Known rows, with every way that one mark hangs from another:
leze[buvu[bozipu[dibo]]]: [-1.02  2.08 -7.33 -0.61  3.48  0.57  1.68 -0.37 -0.74 -3.82  0.73  2.10
  4.28 -2.02 -4.55 -0.33  5.85  0.09  0.82  5.21 -3.27  1.03  0.66  1.17
  4.11]
leze[buvu[bozipu[lanu[sozumel]]]]: [ 0.15  0.44 -2.74 -3.09  6.84  3.94 -0.21  2.36 -1.45 -3.25  0.46  0.59
  4.35 -2.95 -4.76  4.14  3.64 -0.31  2.07  2.32  1.40 -0.22  1.08  0.75
  4.83]
bozipu[lanu[sozumel]]: [ 3.50 -1.01  0.73 -3.61  5.39  4.26 -1.02  2.72 -1.88 -1.07  0.13  1.45
  1.41 -0.74 -1.82  4.10  0.90  1.31  1.58  1.40  1.26  0.80  2.06  0.44
  4.58]
buvu[bozipu[dibo lanu]]: [ 3.73  0.35 -3.30 -3.32  4.35 -0.54 -2.96  2.06  1.79 -0.04  2.45  0.47
  2.87 -2.04  0.67 -2.68  5.50  1.18 -2.31  1.81 -4.17  0.52 -0.82 -2.20
 -0.27]
sozumel[buvu[bozipu[lanu]]]: [ 0.68  2.09 -4.56 -0.94  8.72  1.80 -2.12  1.36  1.45 -3.59  2.38  4.68
  4.59 -3.16 -1.16  0.43  3.79  0.52 -2.76  2.24  0.04 -0.70  0.11 -1.23
  2.25]
dibo[bozipu lanu[figiro sozumel[buvu]]]: [-0.15 -0.67  4.72  0.15  4.30  2.79  0.50  3.22 -5.98  0.05  1.26  3.16
  0.30 -1.26  6.26  8.20 -3.67  5.27 -0.13 -1.29  5.44 -3.03  1.65  4.40
  1.96]
sozumel[buvu dibo figiro[bozipu]]: [-1.39  5.76 -3.92  3.63  1.49 -2.93 -3.14 -0.17  2.51 -4.19 -0.76  1.66
  2.53  0.38 -3.34  1.61 -0.83  2.38 -0.99  1.05  1.03 -1.02  2.06  0.72
  0.75]
figiro[bozipu[dibo]]: [ 2.41 -0.34 -4.07 -2.65  1.67 -0.81  0.28 -2.42  0.97  0.55  0.07  0.58
  0.61  0.79 -3.05 -2.26  3.45  0.17  1.09  2.34 -3.04 -0.53 -0.25  2.08
  1.53]
lanu[figiro]: [ 3.71  1.35  0.46  0.11  5.38  1.11 -0.28  0.89 -4.36 -0.82 -0.57  2.18
  0.75  0.24 -2.39  3.65  0.37 -0.13  2.89  2.45 -2.06  1.70  0.46  4.14
  4.22]
dibo[bozipu[lanu]]: [ 3.58  0.50 -1.14 -1.00  4.21  1.79 -1.10  0.91  0.23  0.04 -0.56  0.41
  1.00 -1.39 -0.58  1.61  1.61  1.54 -0.84  1.72  0.89 -1.66  0.40  1.16
  3.15]
figiro[bozipu[dibo] lanu[sozumel]]: [ 1.86 -2.97 -2.07 -4.09  1.39 -0.74  0.73 -2.00  1.17  4.16  2.65 -2.98
  1.34  1.37  0.01 -0.03  1.82  1.69  3.09 -0.72 -1.74 -2.92  1.74  1.91
 -0.38]
dibo[lanu[bozipu sozumel[buvu figiro]]]: [ 2.11  1.18  4.59  1.70  3.17  0.86 -1.02  4.87  0.99  0.89 -0.55  4.55
 -0.86  0.05  2.61  6.78 -2.36  4.24  0.22 -0.15  7.43 -2.00  0.63  1.07
  1.73]
figiro[lanu[bozipu[dibo] sozumel[buvu]]]: [ 0.08 -1.27 -0.31 -2.68  3.11  1.02  2.22  0.16  1.48  2.43  3.37  2.56
  2.59  0.28  4.75  1.95  0.21  4.75  2.38  0.54  1.09 -3.21  1.41 -0.98
  0.78]
leze[buvu[bozipu[dibo[lanu[figiro]]]]]: [ 1.48  1.21 -1.92 -1.65  2.13 -2.06 -0.52  1.71 -3.98 -0.89  1.25 -0.07
  2.18 -1.19  0.09  1.42  3.88  1.16  0.64  1.68 -1.53 -1.17 -0.08  2.22
 -0.95]
figiro[lanu]: [ 3.44  0.82 -4.84  0.39  4.87  0.13  0.69 -1.95  0.29  1.00  0.35  0.02
  2.22  1.04 -4.32  1.75  2.38 -0.44  1.84  2.91 -1.42 -0.91  3.22  2.42
  3.57]
figiro[bozipu[dibo lanu]]: [ 4.28 -1.30 -2.53 -5.67  1.02 -1.04 -2.23 -1.07  2.42  1.33  1.14 -0.50
  0.64  0.50 -1.54 -3.76  4.01  0.68  0.33  0.67 -2.69 -1.97 -0.91 -0.51
 -1.20]
buvu[bozipu]: [ 2.19  2.50 -4.85  2.18  7.99  0.89 -0.24  0.17 -0.01 -1.11  0.05  1.46
  3.06 -1.98 -4.63  1.69  4.26 -1.68 -0.87  3.68 -2.24  1.95  0.24  2.29
  5.06]
lanu[sozumel]: [ 1.59  0.11 -0.97 -0.59  5.91  4.54  1.71  1.34 -3.16 -1.50 -0.74  2.77
  1.54 -0.48 -3.09  5.29  0.39  0.85  2.16  2.82  0.77  2.32  2.80  3.07
  7.70]
sozumel[figiro]: [ 3.80  2.42 -1.08  3.22  3.27  0.12 -1.85  2.61  0.54 -1.54 -1.83  2.78
  0.10  0.47 -4.55  3.18  0.72  0.88  1.07  3.49 -0.28  2.25  1.31  2.37
  4.72]
figiro[bozipu[dibo] lanu]: [ 3.21 -1.30 -5.08 -2.86  0.95 -3.14 -0.06 -3.82  2.90  3.54  1.82 -2.53
  1.16  1.80 -2.08 -3.02  3.63  0.51  1.88  0.82 -3.60 -3.30  0.92  1.73
 -1.26]
bozipu[dibo lanu[figiro sozumel]]: [ 4.12 -2.61  4.97 -6.40  1.99  1.95 -2.39  4.38 -4.65  1.01  2.59  0.27
  0.59  0.08  4.79  2.50 -0.24  4.04  2.88 -1.01 -1.98  0.55  0.12  0.05
 -0.04]
figiro[bozipu[dibo] lanu[sozumel[buvu]]]: [-1.50 -2.40 -3.24 -3.83  2.60  0.57  1.42 -2.41  1.12  1.40  4.16  1.17
  2.99  0.59  1.78  0.17  0.78  3.48  2.29 -0.64  0.11 -4.00  2.41  1.07
 -0.56]
bozipu[dibo lanu[figiro]]: [ 5.32 -0.94  2.07 -5.08  1.63 -0.43 -2.88  2.64 -2.84  0.33  1.84  0.82
  0.67  0.27  2.89 -0.69  1.53  2.70  1.59  0.55 -4.04  0.07 -0.72 -0.52
 -0.98]

Rows:
[-2.03 -0.78 -3.95 -1.28  5.92  1.16  0.58  0.68  0.46  0.23  5.70  2.07
  4.99 -1.69  4.11  1.32  2.37  3.92 -0.48  0.45 -1.50 -1.68  2.63 -0.31
  0.63]
figiro[lanu[sozumel[buvu[bozipu[dibo]]]]]
[ 3.33  5.59 -1.35  4.01 -0.51 -3.70 -4.05  3.33 -0.04 -1.95 -2.31 -1.27
  0.52  1.21 -2.02  3.84 -0.14  2.85 -2.77  1.40  1.40  0.76  4.18  0.16
  0.47]
sozumel[dibo[lanu] figiro]
[-0.21  4.02 -1.36 -0.01  1.93 -3.51 -2.48 -1.00 -2.56 -1.98  0.31  0.08
  1.67  0.52  0.38  2.81 -1.27  2.00 -1.44 -1.23  2.17 -3.51  1.76  2.26
 -2.43]
sozumel[buvu dibo[lanu[figiro[bozipu]]]]
[ 0.42  1.65 -3.61 -0.66  2.59 -1.95 -0.75 -2.48  0.49  1.63  0.51 -5.77
  3.17  1.16 -2.81  3.10  0.19  0.82  1.90 -1.06 -0.26 -2.55  3.60  1.77
  0.66]
figiro[bozipu lanu[sozumel[dibo]]]
[ 0.20 -0.24  1.85 -0.26 -0.22  0.96 -1.42  5.32 -1.18 -1.61  2.08  5.00
  0.39  0.37  4.62  4.25 -1.40  6.91 -1.27  0.14  3.81 -0.42  3.52 -0.10
  0.16]
bozipu[dibo[lanu[sozumel[buvu figiro]]]]
[ 3.44 -0.55  4.76  0.14  2.43  1.73 -3.38  5.79  0.42  1.16 -0.44 -0.71
 -0.40 -1.06  2.40  5.38 -1.83  4.28  0.55 -0.90  3.21 -0.96  0.29  1.12
  2.35]
dibo[bozipu[lanu[sozumel[figiro]]]]
[ 3.19  0.96 -3.93 -0.72  3.17 -1.90 -1.24  1.58  0.14  0.94  1.37  0.42
  1.45 -1.21  0.99 -0.71  5.07  1.21 -3.47  1.95 -1.91  0.08  0.96  0.27
 -0.27]
buvu[bozipu[dibo[lanu]]]
[ 4.90  0.13 -0.13 -0.38 -2.39 -4.59 -3.28  1.45  2.59  2.78 -0.57 -0.98
 -2.12  1.63 -0.79 -1.23  1.76  2.11 -0.75 -0.18  0.35 -2.21 -0.14  1.68
 -3.17]
sozumel[figiro[bozipu[dibo[lanu]]]]
[ 0.24  0.42  3.60  0.14  1.43  1.20 -0.14  4.64  1.54  0.00  0.93  5.36
  0.41 -0.05  4.62  3.17 -1.49  5.96  1.59  0.91  2.38 -0.21 -0.24 -0.59
  2.07]
lanu[bozipu[dibo] sozumel[buvu figiro]]
[-1.72  2.41 -2.14 -3.56  3.58  1.17 -2.17  0.00  0.07 -3.65  1.14  0.63
  4.19 -0.78 -0.66  2.57 -0.62  2.95 -0.70 -1.15  2.70 -2.60  2.59 -1.24
  0.78]
figiro[bozipu[lanu[sozumel[buvu dibo]]]]
[-1.01  4.54  0.38  2.57  1.71 -1.99 -1.45  1.54 -4.40 -2.44  0.18  0.77
  2.10 -0.80  4.89  5.48 -2.64  5.08 -3.17 -0.39  3.00 -3.09  3.01  2.16
 -0.36]
sozumel[buvu dibo[bozipu lanu[figiro]]]
[ 4.90  0.01  3.24 -2.09  2.01 -1.50  0.11  1.41 -1.76  2.96 -0.14  0.98
 -0.61  0.70  2.93  0.59  1.01  1.81  3.07  1.42 -3.05  0.07 -2.83  1.39
  0.89]
lanu[bozipu[dibo] figiro]
[ 0.39  2.75 -3.40  0.22  3.08  0.01 -0.09 -0.08 -1.56 -0.45  0.75 -3.50
  3.88  0.79 -1.37  4.96 -0.20  2.52  1.21  0.87 -0.40 -0.19  5.84  0.66
  3.10]
figiro[lanu[sozumel[dibo]]]
[-1.33  3.83  3.59  0.33  4.64  0.85  0.07  2.48 -3.71 -1.89  0.19  2.19
  2.76 -0.53  4.00  6.97 -3.68  4.01  2.22 -0.24  2.14 -0.57  0.83  0.82
  2.56]
lanu[bozipu figiro sozumel[buvu dibo]]
[ 0.66 -2.23  3.94 -6.20  3.12  3.08 -1.46  4.04 -4.46 -1.83  4.12  4.58
  2.14 -0.67  6.75  2.65 -1.32  5.84  1.76 -0.82 -0.57 -0.58  0.58 -1.02
 -0.13]
bozipu[dibo lanu[figiro sozumel[buvu]]]
[ 5.59  0.69  0.75  0.67 -0.60 -4.62 -1.96  1.50  5.02  5.30  0.55 -1.49
 -0.48  1.69  1.82 -0.76  1.59  2.83  2.18  0.81 -1.94 -2.15 -0.80 -0.56
 -1.89]
sozumel[figiro[lanu[bozipu[dibo]]]]
[ 1.04  3.95  0.26  0.38  3.57  0.73  0.60  1.46 -0.86 -0.23 -2.16 -1.18
  2.07 -0.10 -0.80  5.41 -0.55  2.17  1.43  1.59  1.34  0.94  1.74  0.25
  5.17]
lanu[bozipu sozumel[dibo]]
[ 2.39  1.53 -1.48 -2.20  6.31  0.26 -2.20  1.69 -2.81 -2.53  0.48  0.15
  3.51 -2.38 -3.94  2.17  3.58 -1.35  2.48  2.13 -1.56 -0.97 -1.39  1.66
  1.70]
leze[buvu[bozipu[lanu[figiro]]]]
[-0.71 -0.93 -0.95 -2.91  2.05  3.01  1.58  2.43 -3.08 -2.11  2.58  5.54
  1.69 -0.25  4.07  3.32  0.18  5.59 -1.39  1.44  2.96 -0.70  4.15  0.28
  2.05]
bozipu[dibo[lanu[sozumel[buvu]]]]
[ 2.45 -1.32  3.23 -2.30  5.06  1.54 -0.35  0.17 -4.10  1.74 -0.17 -0.74
 -0.26  0.41 -1.96  4.53 -1.26 -0.20  4.93 -0.88  0.00 -0.45 -1.11  5.67
  2.90]
lanu[figiro[bozipu] sozumel]
[ 0.90  0.27  2.34 -0.92  4.26  3.20 -2.93  5.32  0.01 -3.47  1.33  5.31
  1.56 -0.84  0.71  4.99 -1.85  4.52  0.65  0.46  3.78 -0.02  2.11 -0.53
  2.86]
bozipu[lanu[sozumel[buvu figiro]]]
[ 2.11 -1.31  1.69 -1.28 -0.36 -0.63 -1.87  2.29  1.24  1.85  0.53 -0.28
 -0.70  1.10 -0.36  1.21 -0.10  2.98  2.40 -0.33 -0.59  0.15 -0.14  2.26
  0.80]
lanu[sozumel[figiro[bozipu[dibo]]]]
[-2.44  6.15 -2.17  6.11  1.20 -1.37 -2.11  2.39  0.88 -4.77 -0.84  2.15
  3.08 -0.99  1.29  4.08 -2.28  5.57 -2.57  1.92  2.01 -0.68  3.05  0.59
  2.89]
sozumel[buvu dibo[bozipu] figiro]
[ 2.24  1.11 -0.39  1.14  0.52 -3.39 -1.43  1.32  5.04  2.25  2.19  2.51
  1.25  1.12  3.69 -0.43  0.55  4.57  1.20  0.92  0.04 -3.41 -0.01 -1.50
 -1.91]
sozumel[buvu figiro[lanu[bozipu[dibo]]]]
[ 3.93 -0.40  6.00 -1.19  5.90  2.03  0.79  2.62 -3.63  2.76 -0.97  0.90
 -0.35  0.04  1.43  6.42 -1.81  0.82  5.00  0.17  1.31  0.35 -1.95  3.66
  4.12]
lanu[bozipu figiro sozumel]
[ 2.78  5.10 -3.52  4.17  0.57 -4.34 -3.67  0.95  2.18 -0.40 -0.50 -3.47
  2.50  1.70 -2.71  2.66 -0.09  2.16  0.16  1.31 -1.73 -0.40  4.66  0.14
  0.41]
sozumel[dibo figiro[lanu]]
[-0.74  0.56  0.65  1.03  4.12  1.71 -1.10  1.60  0.89 -1.86  0.38  3.98
  0.88 -0.05 -2.39  4.52 -1.82  2.34  1.98  0.10  3.71 -0.91  0.88  3.28
  3.05]
lanu[sozumel[buvu figiro[bozipu]]]
[ 3.41 -1.79  0.40 -5.05  4.70  2.20 -1.47  0.09  0.45  0.94  0.12 -0.53
  0.58 -0.20 -3.12  2.07  1.42 -0.15  1.97 -0.61  1.69 -1.55 -0.04  1.73
  2.11]
figiro[bozipu[lanu[sozumel]]]
[ 3.65 -0.11  4.63 -0.27  0.41 -0.19 -0.97  4.86  1.28  2.79 -0.42  1.00
 -1.04  0.55  2.93  2.91 -0.70  4.14  2.62  0.86  0.29  0.82 -1.15  0.27
  2.22]
lanu[bozipu[dibo] sozumel[figiro]]
[ 1.95  0.44 -1.41 -4.46  3.11 -0.86 -2.16  2.11 -2.30 -1.91  2.08 -0.25
  3.55 -2.08 -0.03 -0.41  4.42  1.01  2.01  1.49 -3.79 -0.77 -1.76 -0.22
 -0.96]
leze[buvu[bozipu[dibo lanu[figiro]]]]
[ 4.39  0.01  2.61 -1.04  4.04  1.51  1.00  2.21 -1.00  2.98 -1.81  0.86
 -1.01  0.14  0.05  5.74  0.29  1.21  0.97  0.84  4.90 -1.07  0.60  2.07
  3.64]
dibo[lanu[bozipu sozumel]]
[ 0.55  1.85 -6.34 -1.17  2.01 -1.04  0.86  0.53 -0.80 -2.19  0.68  1.10
  2.94 -1.57 -2.80  0.15  6.15  0.87 -1.11  3.75 -0.37 -0.96  1.45  0.97
  1.26]
leze[buvu[bozipu[dibo[lanu]]]]
[ 4.76 -0.32  1.02 -3.69  4.30 -1.70 -4.35  3.34 -1.30  1.43  3.10 -0.63
  1.90 -1.75  3.79 -1.38  3.56  1.58 -0.37 -0.19 -5.38  0.21 -2.61 -1.05
 -2.42]
buvu[bozipu[dibo lanu[figiro]]]
[ 0.67  4.35  0.47  2.86  1.35  0.10 -2.53  4.29 -1.48 -2.93 -1.66 -0.71
  1.87  0.41 -1.73  6.15 -1.99  3.78  0.70  1.24  0.82  2.80  4.03  0.96
  4.22]
lanu[sozumel[dibo figiro]]
[ 1.14  1.12 -5.83 -3.80  3.27  0.51 -0.88  0.73  0.56 -3.28  1.43  0.89
  4.32 -2.48 -3.03 -1.85  6.48  0.53  0.07  3.32 -2.68 -0.56 -0.10 -1.56
  1.20]
leze[buvu[bozipu[dibo lanu]]]
[-0.16  4.96 -1.49 -0.25  6.46 -1.67 -4.88  2.58 -1.71 -4.13  2.75  0.82
  5.51 -2.54  2.71  2.03  0.83  2.35 -2.51 -0.42 -1.95 -0.91  0.42 -1.87
 -1.23]
sozumel[buvu[bozipu[lanu[figiro]]] dibo]
[ 1.29  2.36 -5.89 -1.85  6.54  1.55 -0.74  0.46  0.24 -4.00 -0.10  1.08
  4.42 -2.68 -6.72  0.99  5.66 -1.77  0.64  3.83 -0.42 -0.41  0.35  0.35
  3.67]
leze[buvu[bozipu[lanu]]]
[ 5.34 -0.48  0.28 -3.19 -1.19 -3.29 -5.21  1.83  4.24  1.68  0.58 -1.06
 -0.89  0.81 -0.70 -3.16  2.40  1.98  0.47 -0.47 -2.08 -1.84 -1.59 -0.74
 -3.12]
sozumel[figiro[bozipu[dibo lanu]]]
[ 4.23  0.41  0.53 -1.04  3.07 -2.88 -2.57  2.89 -2.84  2.40  2.31 -0.57
  0.57 -0.79  3.85  0.45  3.26  1.70 -1.74 -0.01 -3.27 -0.20 -0.99  1.84
 -2.39]
buvu[bozipu[dibo[lanu[figiro]]]]
[-1.51  5.05 -3.43  5.87  0.72 -3.27 -2.58  0.79  2.35 -1.73  1.00 -0.90
  3.73 -0.12  2.28  3.40 -2.20  5.62 -1.99  0.33  1.51 -3.58  4.22  0.23
 -0.27]
sozumel[buvu dibo[bozipu] figiro[lanu]]
[ 1.09  1.45 -0.13 -0.48  4.86  1.64 -3.09  5.13  0.35 -2.75  0.15  0.11
  2.87 -2.62 -3.87  4.73  1.92  1.10  2.12  1.31  2.21  0.19  0.36  0.29
  2.81]
leze[buvu[bozipu[lanu[sozumel[figiro]]]]]
[ 1.39  6.41  0.07  4.10  0.33 -4.01 -3.01  3.16  2.46 -1.76 -1.63  2.26
  0.76  0.53  1.38  4.09 -1.30  4.13 -2.94  0.74  4.70 -2.21  2.03 -1.31
 -0.69]
sozumel[buvu dibo[lanu[bozipu]] figiro]
